What can hang from each mark
Z699: Z262 Z913
Z913: Z52 Z463
Z52: Z124 Z234 Z913
Z463: Z124 Z234
Z262: Z52 Z699
Z234: Z52 Z463 Z699

In the rows, 128 means zero.
Known rows, with every way that one mark hangs from another
[Z913 Z463]: [111 122 118 120 140 108 194 130 114 134 133 121 145 142 108 119 126 152
 111 118 137 119 161]
[Z52 Z124 [Z913 Z463]]: [107 113 103 121 156  55 148 132 129 127 124 118 145  84 108 120 157 139
 117  97 109 116 135]
[Z234 Z52 [Z463 Z124] [Z699 Z913]]: [115  86 178 117 146  52 170 122 101 162 122  79 150 101 168 101 121 141
 110 227 150 107 131]
[Z463 Z124 [Z234 [Z52 Z913] Z699]]: [125  93 144 146 137  68 102 141 134 161 165 113 157  85 151 131 107 133
 116 182 137 108 151]
[Z234 Z52 [Z463 Z124] [Z699 Z262]]: [ 99  87 171 150 152  54 151 134 118 159 132  62 153  80 163 103 133 130
  98 242 134 106 110]
[Z262 Z52]: [ 94 100 101 118 131 111 115 100 117 125 106 110 147  74 117 117 147 187
  96 122 141 123 113]
[Z699 [Z913 [Z52 Z124]]]: [101  94 102  98 127 101 150 112  96 125 126 113 156 153 169 100 154 150
 122 128  99 120 123]
[Z52 Z124 [Z234 Z463 Z699]]: [111  98 131 106 174  34 127  94 127 129  82  69 146  54 130 119 175 144
  95 156 139 107 102]
[Z463 [Z234 Z52 [Z699 Z913]]]: [131 109 122 139 122 104 129 138 115 169 138 125 160  93 156 120 150 162
 123 190 132 114 127]
[Z52 Z124 Z234 [Z913 Z463]]: [119 111 114 106 165  30 137 134 143 117  83 104 141  71 115 124 164 141
  82  88 122 113 142]
[Z52 [Z913 [Z463 Z124]]]: [110 104 124 117 143  66 151 161 132 121 114 117 144 120 123 129 112 137
 105 105 132 118 174]
[Z52 Z234 Z913]: [117 101 121 105 146  55  98 169 147 107  46  97 145  90 147 133 144 140
  74 110 141 114 156]
[Z262 Z52 [Z699 [Z913 Z463]]]: [ 88  91 107 102 136 104 177 133  98 110 109 120 146 108 167  94 153 193
  91  97 118 128 129]
[Z913 [Z463 [Z234 Z52]]]: [117 126 125 139 133 116 187 134 118 151 158 140 149 129 124 120 124 159
 121 130 131 114 158]
[Z52 Z124 [Z234 Z463 Z699] Z913]: [113  93 129 108 173   4 105 136 144 120  50  75 143  30 131 127 178 137
  92 135 134 109 114]
[Z52 Z913]: [106 103 110 120 136  80 107 166 133 118  87 110 149 105 138 129 137 139
 108 118 129 117 149]
[Z463 Z124 [Z234 Z52]]: [108  93 144 137 134  99 113 107 123 150 198 120 156 119 168 126  92 142
 118 160 129 103 152]
[Z699 Z262 [Z913 [Z52 Z234]]]: [ 94  82 102 111 116  97 145 145 108 116 101  93 162 149 201 100 174 162
  83 150  86 123 111]
[Z52 Z124 Z234]: [110 105 111 102 163  63 112  87 127 123 109  85 147  83 133 118 166 143
  85 124 125 109 114]
[Z699 [Z262 [Z52 Z124 Z234]] Z913]: [ 93  76  91 101 122  80 133  96 105 124 111  94 160  72 173 105 200 210
  69 141  99 125  78]
[Z913 Z52 [Z463 Z124 [Z234 Z699]]]: [112 108 125 144 136  96 176 142 124 138 164 128 150 158 125 116 102 126
 133 127 116 119 168]
[Z913 [Z52 Z124 [Z234 Z699]] Z463]: [119 122 114 128 157  73 179 132 127 132 108 104 143 131 106 100 152 118
 105 119 111 119 141]
[Z913 [Z52 Z124] [Z463 Z234]]: [101 121 103 142 140 109 176 120 119 133 169 139 150 145 124 108 139 136
 142  97  91 117 139]
[Z699 Z262 Z913]: [ 94  83  99 108 114 102 152 130  99 127 124  99 165 130 188 110 175 182
  92 160 100 123 107]
[Z52 Z124 [Z234 Z699] [Z913 Z463]]: [135 113 114 115 169  14 136 148 146 134  65  94 142  48  98 125 176 135
  82 121 131 116 136]
[Z699 Z913]: [109  94 110  89 121 105 153 120  96 129 115 113 156 144 166 115 145 171
 111 140 129 121 137]

Rows
[ 92  90 132 137 146  67 146 141 118 135  90  70 155  76 146 120 168 155
 113 199 134 115 100]
[Z234 Z463 [Z699 Z262]]
[126 105 118 141 137  71 147 127 106 180 131  82 161  72 151  90 191 145
  93 234 105 116  85]
[Z234 [Z52 Z124] [Z699 Z262 Z913]]
[113 103 112  93 134  87 190 117 101 125 116 118 149 156 153 100 151 155
 106 110 107 122 142]
[Z699 [Z913 [Z52 Z124 Z234] Z463]]
[113 108 116 126 142  93 118 152 131 121  75  88 149 138 142 108 142 115
  99 146 122 118 139]
[Z913 [Z52 [Z234 Z699]]]
[ 84  91 115 120 149  77 141 158 124 101 104 113 141  84 150 105 133 166
  86  84 119 125 145]
[Z262 [Z52 [Z913 [Z463 Z124]]] Z699]
[ 87 107 156 128 159  81 153  95 109 143 142  91 145  91 156  96 141 136
 121 173 122  99 105]
[Z234 [Z52 Z124] Z463]
[111 111 116 145 134  97 105 131 129 150 156 132 156  82 154 123 146 148
 126 144 113 107 124]
[Z463 [Z234 [Z52 Z124 Z913]]]
[109 103 104 107 124 103 187 116  98 133 150 139 155 156 156 105 149 165
 133 110  98 122 138]
[Z699 [Z913 [Z52 Z124] [Z463 Z234]]]
[119 107 115 105 124 100 193 112  96 148 152 138 155 133 154 111 148 179
 118 130 119 118 141]
[Z699 [Z913 [Z463 [Z234 [Z52 Z124]]]]]
[ 87  92 114 106 138 110 157 163 100 105 113 106 153 171 206  91 141 135
 111 120  96 121 143]
[Z262 [Z699 [Z913 Z52]]]
[ 99 102 149 154 158  55 152 120 116 165 123  67 153  52 149  95 178 136
 107 234 116 106  76]
[Z234 [Z52 Z124] Z463 [Z699 Z262]]
[ 96  85 153  95 157  61 130 109 127 107  92  78 144 111 163 126 117 147
  84 133 152 106 147]
[Z52 [Z234 [Z463 Z124]]]
[100  81 130  86 129  85 153 122 103 112 102 101 152 162 188 106 129 151
 104 129 120 117 144]
[Z699 [Z913 [Z52 [Z234 [Z463 Z124]]]]]
[ 76  94  98 118 156  94 123 107 112 109 126 100 146  69 152  94 166 169
  97 103 106 120  98]
[Z262 [Z52 Z124] Z699]
[100  83 155 118 156  53 145 118 116 135 113  72 149  93 137 126 118 138
 121 187 159 110 134]
[Z234 [Z463 Z124] Z699]
[ 99  97 110 118 134  80 129 125 128 121 105 119 142  71 108 123 131 181
  92  99 139 124 139]
[Z262 [Z52 [Z913 [Z463 Z124]]]]
[112 113 112 129 134  82 144 171 135 125 109 136 148 106 126 135 132 152
 118 100 128 119 164]
[Z52 [Z913 [Z463 Z234]]]
[116 103 117  95 126  98 192 138 102 122 101 121 150 172 159 103 139 158
 102 113 117 124 157]
[Z699 [Z913 [Z52 Z234] Z463]]
[105 104 104 131 150  77 113 130 131 125  98  81 152 113 142 101 170 115
  99 149  98 116 107]
[Z913 [Z52 Z124 [Z234 [Z699 Z262]]]]
[109 107 137 118 150  84 181 137 127 115 128 106 141 176 133 107  98 117
  96 106 121 117 179]
[Z913 [Z52 Z234] [Z463 Z124]]
[120  97 100 126 123  81 168 138 107 152  98  97 158  80 126 112 182 188
  91 181 129 131 107]
[Z234 [Z699 [Z262 Z52] [Z913 Z463]]]
[118  86 127 133 137  81 107 115 126 149 170 110 159  99 144 141 110 147
 125 165 142 112 147]
[Z463 Z124 [Z234 Z699]]
[ 97  91 129  98 171  18 105 123 140 103  67  87 142  52 148 126 165 141
  92 102 125 106 119]
[Z52 Z124 [Z234 Z463] Z913]
[102  74 152 105 145  53 160 123 103 132 108  80 152 123 163 113 124 143
 126 183 141 115 134]
[Z234 [Z463 Z124] [Z699 [Z913 Z52]]]
[108  95 117 109 142  62 122 127 137 114  77 110 140  62 114 126 135 182
  68  93 149 122 143]
[Z262 [Z52 Z234 [Z913 [Z463 Z124]]]]
[128  88 143 131 129  79 125 118 115 168 178 114 160 104 166 124 110 149
 117 192 136 109 145]
[Z463 Z124 [Z234 Z52 [Z699 Z913]]]
[ 84  95  88 138 135  81 125 122 127 124 122 101 154  57 131 113 183 181
  85 128  98 123  89]
[Z699 [Z262 [Z52 Z124 [Z913 Z463]]]]
[129 109 117 139 129  93 127 120 114 172 152 123 161  78 151 117 163 160
 128 185 122 112 112]
[Z463 [Z234 [Z52 Z124] [Z699 Z913]]]
[117 117 144 137 141  84 152 157 126 148 130 113 144 117 137 107 112 124
  97 154 130 111 161]
[Z234 [Z52 [Z913 [Z463 Z124]]]]
[124 116 127 163 135  91 134 159 122 174 113  78 157  81 138 100 165 131
  88 238 125 115 106]
[Z234 Z52 [Z699 Z262]]
[ 88  83  96 118 112 110 150 142 101 120 121 100 164 154 196  99 171 162
 101 153  80 125 107]
[Z699 Z262 [Z913 Z52]]
[110 108 108 126 153  77 114 127 130 125  95  85 149 117 134 103 159 112
 105 141 108 115 117]
[Z913 [Z52 Z124 [Z234 Z699]]]
[122 100 104 131 121 105 123 139 117 148 127 127 162 108 153 128 154 163
 134 158 126 119 129]
[Z463 [Z234 [Z699 [Z913 Z52]]]]
